Known rows, with every way that one mark hangs from another:
F{E P{X} U}: [ 34.6 -11.6   3.2  19.5   6.5 -28.3  47.5  63.5  28.9 -37.2 -14.3 -11.2
 -31.8 -15.0 -44.8   7.3  23.3  11.2 -12.3  -2.6  -0.3]
R{F{E} V{A N}}: [ 20.4 -20.7   2.2  27.5   9.4  -2.1  72.2  17.7  43.2 -21.0   1.9   0.8
 -11.7 -26.4 -16.7 -26.0  39.2 -14.1  10.5  -3.5  22.4]
V{A P{X{E U}}}: [ 22.4 -11.7 -10.0   4.5   8.6 -11.8  70.2  36.9  61.5 -47.1  20.2 -17.2
   8.7  41.3 -32.4 -31.5  29.8   6.3   8.7  33.6 -14.5]
N{V{A P} X}: [ 13.7 -31.8 -17.8   6.7  -5.2   9.0  55.9  15.3  12.2 -49.8  25.3 -19.8
  -4.3   9.1 -31.8 -26.0  55.1   5.4  11.2  17.9 -21.6]
N{V{A} X}: [  9.3 -21.2 -17.6   5.0 -10.2   8.3  45.1  20.2  14.6 -51.7   9.2  -8.7
  -7.8 -13.5 -36.6 -21.0  40.4  10.9   4.7  11.0 -15.0]
V{A N P{X}}: [ 14.2 -19.9  -0.9   6.1  13.2  12.4  79.4   6.4  23.4 -39.0  41.6 -18.7
   3.0  27.7 -22.9 -32.2  37.3 -11.3  15.2  26.0 -13.5]
V{A N{X{E U}} P}: [ 18.3 -16.8  -3.1   5.3  -0.4 -12.5  78.1  24.8  50.6 -40.2  42.9   3.9
   7.0  30.9 -19.8 -27.2  36.0  -4.1   7.8  41.2 -19.2]
P{X}: [ 14.8  10.8 -16.4   8.0   0.9   9.5  46.5  30.2  20.6 -39.9   1.7  -2.3
   5.2  -2.3 -35.2 -18.5  10.4 -10.2   1.8  17.6  -2.4]
V{P{X}}: [ 18.9   0.3 -16.4   9.0   6.1  10.1  57.6  24.0  18.6 -37.7  17.6 -13.9
   8.9  20.4 -31.1 -24.0  24.6 -15.5   8.2  24.0  -8.8]
V{N P}: [ 17.2  -3.0  -0.7  18.3   7.0  13.1  64.7   6.1   3.4 -19.2  46.1   7.7
  14.4  13.4 -15.8 -15.0  36.1 -32.5   8.7  17.3  -5.6]
R{V{A P}}: [ 14.5 -12.5  -5.3  25.8   9.8  -4.5  72.5  26.6  24.3 -39.0  16.6 -26.4
   7.0  17.9 -19.1 -32.1  36.8 -10.3  23.4   2.3   6.6]
X{U}: [ 27.2  11.5  -3.8  29.5  -0.6   5.2  49.0  33.6  39.5 -29.8   7.2  18.6
   8.0  -0.2 -28.9 -13.0  19.5  -7.4  10.5  16.7   3.1]
X{E R{F} U}: [ 40.2   3.4 -25.3  18.8  -9.6  -6.3  38.6  34.9  73.6 -34.7  -9.5  30.7
   7.5  -7.8 -26.9 -19.6  21.9  -5.0  11.6  14.2   3.6]
V{N{X{R}}}: [ 24.2   3.9 -14.6   3.4 -11.4   1.8  52.8  17.9  26.8 -43.7  28.4  24.6
  -1.6 -15.6 -19.2 -15.1  21.7  -5.7  10.7  16.3  -7.5]
P{V{A N{X{R}}}}: [ 19.9 -28.2 -19.4  -0.3   0.8   6.8  63.8   7.8  29.9 -59.6  40.2   0.2
  -7.7  -6.5 -31.8 -21.7  40.4   4.4  14.7   4.9  -7.0]
N{V{P} X{R{F} U}}: [ 52.7 -35.2 -36.3  27.2 -22.1   9.0  49.1  22.2  58.8 -48.4  12.8  15.8
 -15.1  -5.4 -32.1 -31.7  53.0  10.5  26.0  26.0 -12.5]
F{E P U}: [ 32.0  -7.5  11.6  27.2   8.6 -27.4  41.3  57.0  20.0 -25.5 -11.9  -1.5
 -24.1 -19.7 -38.0  16.6  31.8   1.7 -10.7 -14.2   3.7]
V{A N P{X{E U}}}: [ 22.9 -19.8  -2.7   5.5   7.3 -10.0  83.8  24.4  56.8 -40.3  45.9  -5.5
   7.3  40.0 -24.1 -31.9  32.0  -2.3   8.5  38.0 -14.6]
X{R{F{E P}} U}: [ 53.4 -10.7  -4.4  40.5  -5.4 -16.8  41.0  46.2  67.8 -30.3 -21.7  22.5
 -18.8 -25.4 -30.9 -12.8  37.8   8.2  20.2  -5.7  16.8]
F{E P{V X{R}} U}: [ 48.3 -33.6 -14.0  14.0   7.5 -30.6  48.2  58.9  39.3 -55.5   3.6 -14.1
 -40.3 -17.2 -54.8   7.7  37.8  22.9  -6.1 -20.1   4.4]
N{V X{E R U}}: [ 36.7 -10.9 -31.2   2.5 -28.5 -21.4  38.9  45.1  54.9 -56.2  19.0  26.8
  -5.7 -13.8 -34.2 -14.5  30.5  20.8   0.9  17.7 -12.6]
V{A N}: [  8.4  -5.0   5.7  13.0   9.4  12.7  63.3   6.0  16.2 -29.3  27.7   3.2
   7.6   0.3 -19.2 -18.1  31.2 -14.9  10.3   8.8  -2.4]

Rows:
[ 52.2  -9.3  -5.0  35.5 -11.6 -46.6  63.0  75.0  71.2 -51.7  -4.4   2.0
 -28.3 -16.8 -32.3 -21.9  19.7  27.7  21.0  -7.3  23.7] => F{E P{X{R{V} U}}}
[ 17.8 -34.9 -17.6   6.1   2.7  11.3  61.4  14.3  18.8 -49.7  27.8 -28.8
  -4.7  18.1 -36.5 -31.6  51.0   6.8  11.5  14.9 -16.7] => N{V{A P{X}}}
[ 24.0 -18.3  -7.4   1.6   2.5   2.3  72.0   6.3  34.6 -50.0  42.6  -3.2
  -1.7  16.2 -16.1 -29.0  45.5   1.4  24.4  20.8 -17.6] => V{A N{X{R}} P}
[ 18.0 -21.9 -19.1   4.3 -16.7 -14.3  49.5  39.2  47.5 -53.1  12.8   4.5
  -3.2  -1.7 -37.2 -20.9  35.3  19.1  -1.7  23.5 -16.2] => N{V{A} X{E U}}
[ 10.4 -17.2  -1.6   6.3   5.7   9.4  74.0   6.6  17.0 -38.4  38.7  -9.3
   3.8  19.0 -18.6 -27.4  40.7 -12.2  14.1  28.8 -17.8] => V{A N{X} P}
[ 27.1 -15.3 -31.1  30.4  -2.2   7.4  65.2  30.9  35.2 -35.2  -6.3 -17.3
  -0.9   4.1 -27.8 -41.3  20.8 -21.5  20.5  18.7  10.0] => R{F V{P{X}}}
[  5.9  -6.2  -2.1   5.1   0.4   9.1  62.8  12.2  19.9 -41.0  22.8   3.4
   0.7  -3.9 -22.5 -22.0  26.3  -6.3   8.6  22.1 -11.4] => V{A N{X}}
[ 23.8  -4.8 -10.0   9.0  -8.9 -12.4  69.9  31.2  40.3 -31.5  45.0  19.8
  10.8  22.0 -19.6 -18.8  26.3 -16.4   0.4  43.6 -14.9] => V{N{X{E U}} P}
[ 17.7  15.0 -27.1 -11.4 -13.7 -17.0  34.7  39.4  36.6 -50.3   4.4  15.6
   8.6  -9.5 -27.9 -11.7  13.3  -0.5  -2.3  14.5  -9.6] => N{X{E R}}
[ 33.6 -29.1  -1.4  29.8  -6.2 -19.2  62.9  43.7  30.8 -36.1  30.2  14.3
 -21.9 -17.4 -39.3  -4.5  37.5  -0.4  -1.6   7.5   8.9] => F{E P{V{N{X{U}}}}}
[ 25.1 -19.8   2.1  19.9   2.3   4.6  82.4  15.7  45.1 -40.9  41.6   1.7
  -0.7  25.8 -20.6 -30.2  41.3  -0.8  21.8  38.6 -16.4] => V{A N{X{U}} P}
[ 34.8  -8.0  -3.8  22.5  14.4   2.1  40.7  34.2  42.0 -18.3 -24.5   8.5
 -19.1 -28.3 -36.4   7.0  35.1  -9.8 -11.9   1.3   2.9] => R{F{E U}}
[  6.6 -18.7 -12.2   4.2  -4.2 -22.2  82.3  29.8  27.7 -41.7  37.7 -12.9
   6.3  17.5 -13.3 -32.7  28.2 -13.8   7.6  22.0  -5.9] => R{V{A N{X{E}} P}}
[ 13.5 -11.9  -9.1   5.1  14.8  10.1  66.2  18.7  29.1 -46.4  15.8 -30.2
   5.1  29.3 -30.8 -31.9  34.3  -2.7  16.0  21.5 -12.8] => V{A P{X}}
[ 20.3  -4.3 -24.2  -3.1  -4.2 -30.1  61.1  47.7  59.2 -62.7   2.7 -15.8
  -0.8   2.2 -27.6 -34.0  12.8  15.5  13.0   0.2   5.4] => P{X{E R{V{A}}}}
[ 29.3 -13.0 -20.2  22.1 -22.2   2.9  44.6  36.2  32.8 -44.7  13.9  18.0
  -8.9 -15.7 -37.5 -16.6  30.5  10.0   5.1  23.6  -9.3] => N{V X{U}}
[ 39.2  -6.5 -25.8  12.4 -19.9  -7.6  52.9  28.7  71.6 -38.7  10.8  41.3
  -2.0 -13.7 -22.6 -23.9  18.6  -5.1   9.7  32.3  -5.2] => V{N{X{E R{F} U}}}
[ 39.1  -4.8 -25.5   9.6  -1.6 -11.0  33.6  37.9  53.7 -35.5 -17.3  16.9
  -7.3 -15.6 -32.8   0.0  23.2  -6.0  -4.3   1.4  -5.4] => X{E R{F{U}}}
[ 25.1   3.3 -22.2   2.3 -13.7 -30.5  36.9  54.9  32.9 -51.5  -2.4   0.0
   0.3  -1.2 -34.7 -15.9   8.9   3.8   4.2  -0.3  -0.5] => F{P{X{E R}}}
[ 28.9 -18.9  -4.8  33.1   6.9  -1.1  74.2  18.1  30.0 -10.8  20.0   4.9
  -5.2 -12.9 -12.3 -23.2  43.2 -32.7  10.1   5.9  19.6] => R{F{E} V{N P}}
[ 24.3 -24.4 -13.3  18.2 -13.0   2.8  53.1  30.2  42.9 -53.0  12.3   2.4
 -12.2  -6.7 -37.9 -24.0  40.5  22.6  12.4  22.0 -13.4] => N{V{A} X{U}}
[ 33.9 -17.1 -27.4   2.9 -13.6 -15.2  60.0  31.8  53.2 -51.6  46.2  29.0
  -0.8  -3.9 -32.6 -13.4  25.2   0.1   0.9  19.4  -4.6] => P{V{N{X{E R U}}}}
[ 11.6   4.6 -16.8   7.6 -10.0 -23.4  39.2  54.6  16.0 -40.4  -6.2  -5.8
   5.8   1.0 -37.3 -14.2   4.7 -10.3  -6.0   8.2  -0.4] => F{P{X{E}}}
[ 22.2 -32.4 -19.0   5.0 -11.4 -13.3  59.7  34.0  45.9 -50.8  29.3  -7.5
  -0.4  21.4 -33.5 -26.7  49.9  14.3   4.1  30.2 -23.1] => N{V{A P} X{E U}}
[ 40.3 -21.1 -30.7   3.7 -23.3 -20.9  49.4  39.6  52.6 -54.1  35.8  15.1
  -2.4   9.2 -30.2 -20.3  44.2  15.4   7.2  24.2 -18.7] => N{V{P} X{E R U}}
